Known rows, with every way that one mark hangs from another:
(k_393 (k_355 (k_489 k_556))): [ 13  18   8  -8  15  -5   7  13  28  21  -8  15   1  46 -16  28 -12  15]
(k_355 k_393 k_414 k_489): [  4 -40  11 -19 -15  29 -24 -26  -1 -66 -21   7  22 -37   5 -30 -24  -1]
(k_556 (k_551 k_178)): [-35  -2  -9 -23 -14 -22  -2  32  11  12  11  29  -6  15  15   9   4 -35]
(k_489 k_178 (k_556 k_551)): [  1  52  -9  -1 -11 -21  21  -1 -21  57  38  -8  -9 -11   1   7  23   4]
(k_393 (k_355 k_414)): [-25  -8  22  -7  -6   5 -11  23  34 -11 -30 -14 -20  78  -4  35  15  11]
(k_551 k_556): [-22  10   7   9  15  10 -12  18  58  19  -2  40  -7  44  39  37  25  -1]
(k_355 k_414): [-24 -25  23   3 -24  18  -5   4  36 -24 -19  -8  -2  27   2  14  24 -15]
(k_393 (k_355 k_414 (k_489 k_178 k_556))): [  9  15  -5   9  -6  -2   8  -8   1   3  -4 -15   8  34 -17  15  -6  27]
(k_489 k_178 k_355 (k_556 k_551)): [ -2  71   0   6   4 -29  39  18 -38  81  43 -34 -39 -20  -6   4  13  -5]
(k_355 k_393 (k_414 k_178) k_489): [  4 -53 -10  -9 -19  30 -31 -44 -15 -75 -23  10  41 -50  18 -36 -27  -2]
(k_355 k_489): [ 16 -14  11 -13  -2  22  15 -10  41   5  -8  30  37  -7  -2   0 -19 -14]
(k_489 (k_556 (k_551 k_178))): [ -9  32 -12  -1   0 -38   8  28   5  36  33  27 -16   3  -4  18  15 -23]
(k_355 k_393 (k_414 k_178)): [-25 -46   9 -17 -20  20 -43 -19  -1 -67 -27 -11   5 -12  27 -15   9  -3]
(k_414 k_178 (k_355 k_489)): [ 19 -55 -21  16  22  16  11  -2  37   6 -19  29  51  29  -2  -5   0   1]
(k_393 (k_355 (k_414 k_178) k_489)): [ -4 -21  -6   5  -9  12  -7  -8  15 -23 -27   3  18  43  -2  17 -12  11]
(k_489 (k_355 k_393 k_414)): [-24  -8  39 -17   4  11  -7  23   8 -13 -16 -34 -40   1   6  -4   2 -14]
(k_556 k_551): [-32   0  13 -24 -12   6   1  31  15  21  -7  31 -22  25  15  19  17 -30]
(k_489 k_178 k_556): [ 15  47   3   1  -4 -17  22 -13   7  52  34 -24   7  -7  -5   8  23  16]
(k_489 k_355): [-15  10  39 -14  12   6  21  34  37  37  -8 -18 -29  21   0  17   5 -24]

Rows:
[ 35  15   0 -26   7   3  -4 -34 -16  -2  19   1  29 -60   2 -33 -27  20] | (k_355 k_393 (k_489 k_178 k_556))
[-19  25  -1   8   4 -20  -4  22 -48   8  14 -12 -54 -29   4  -3   9 -20] | (k_489 (k_355 k_393 (k_414 k_178)) (k_556 k_551))
[ -2   8  -4   8  -3  -4   2  11   1  -2 -11  11  -9  42 -16  23  -6   9] | (k_393 (k_355 k_414 (k_489 (k_556 k_551))))
[  7 -24 -27   5 -16   8 -26 -35 -47 -56   0  24  21 -64  10 -32 -20  -6] | (k_355 k_393 (k_414 k_178) (k_489 (k_556 k_551)))
[ 10  30  -5  -8   6  -9  13   5   1  31   3   5   3  34 -11  19 -12  22] | (k_393 (k_355 (k_489 k_178 (k_556 k_551))))
[ -2 -56  -3 -10  28  11 -20  12  29 -12 -25  10  18  36  14  -7  16  10] | (k_414 k_178 (k_355 k_393))
[ 28 -36 -28  26  27   3  15  -3  28  17  -5  31  45  20  -9  -3   4   4] | (k_414 k_178 (k_355 (k_489 k_556)))
[  9  -2 -15  24 -21   6  12 -13  -9 -12   7  27  14 -24 -15  -3  -5 -18] | (k_355 k_414 (k_489 (k_556 k_551)))
[-10  52   0   3  -4 -24  12   7 -68  30  34 -50 -50 -41   0 -18  11   5] | (k_489 k_178 (k_355 k_393 k_414) (k_556 k_551))
[ 17 -28 -20   7 -12  11 -25 -43 -27 -60  -3  12  33 -61   6 -31 -21   2] | (k_355 k_393 (k_414 k_178) (k_489 k_556))
[ 21 -40 -28   5  30   1  -8   0  -3  -3  -7  35  29   0   2 -20  -4   8] | (k_414 k_178 (k_355 k_393 (k_489 (k_556 k_551))))
[ -4 -13   9  -1  -5  12  -2   5  25 -17 -26   1   5  52 -11  20 -10  12] | (k_393 (k_355 k_414 k_489))
[ -1  -1 -18  15  -7  -3  -2  -1  -8 -10 -12  12   4  33  -7  20  -8   9] | (k_393 (k_355 (k_414 k_178) (k_489 (k_556 k_551))))
[ 27 -43 -23   6  34   4  -7  -6  11  -7  -9  27  37   2   0 -19  -5  14] | (k_414 k_178 (k_355 k_393 (k_489 k_556)))
[ 17 -15   1  -3  -7  11 -19 -25 -13 -50   0  11  14 -48  -6 -26 -18   3] | (k_355 k_393 k_414 (k_489 k_556))
[-24 -17  25 -11   0  11 -12  10  -1 -20 -18 -32 -26  -8  15  -8   0 -16] | (k_489 (k_355 k_393 (k_414 k_178)))
[ 12  65  12   8  11 -24  40   6 -10  75  39 -51 -23 -16 -12   4  12   7] | (k_489 k_178 k_355 k_556)
[ -4  26   5  30   4 -17  20  15  -3  27  15 -23 -31  -6 -11  14  16 -19] | (k_489 (k_355 (k_414 k_178)) k_556)
[ 14   2 -17  -4 -19   5 -11 -37 -54 -35  14  -3  15 -66   0 -40 -18  13] | (k_355 k_393 k_414 (k_489 k_178 (k_556 k_551)))
[  5  -4 -12  16  -4  -1  -2  -7   6 -12 -14   4  12  35 -10  20  -8  14] | (k_393 (k_355 (k_414 k_178) (k_489 k_556)))
[ -6  28  25   4  15 -17   2  24 -10  10  13 -29 -51 -17 -11   2  10  -9] | (k_489 (k_355 k_393 k_414) k_556)
[  4  47  11   5   3 -19  12  -4 -39  25  31 -65 -34 -37  -7 -17  10  16] | (k_489 k_178 (k_355 k_393 k_414) k_556)
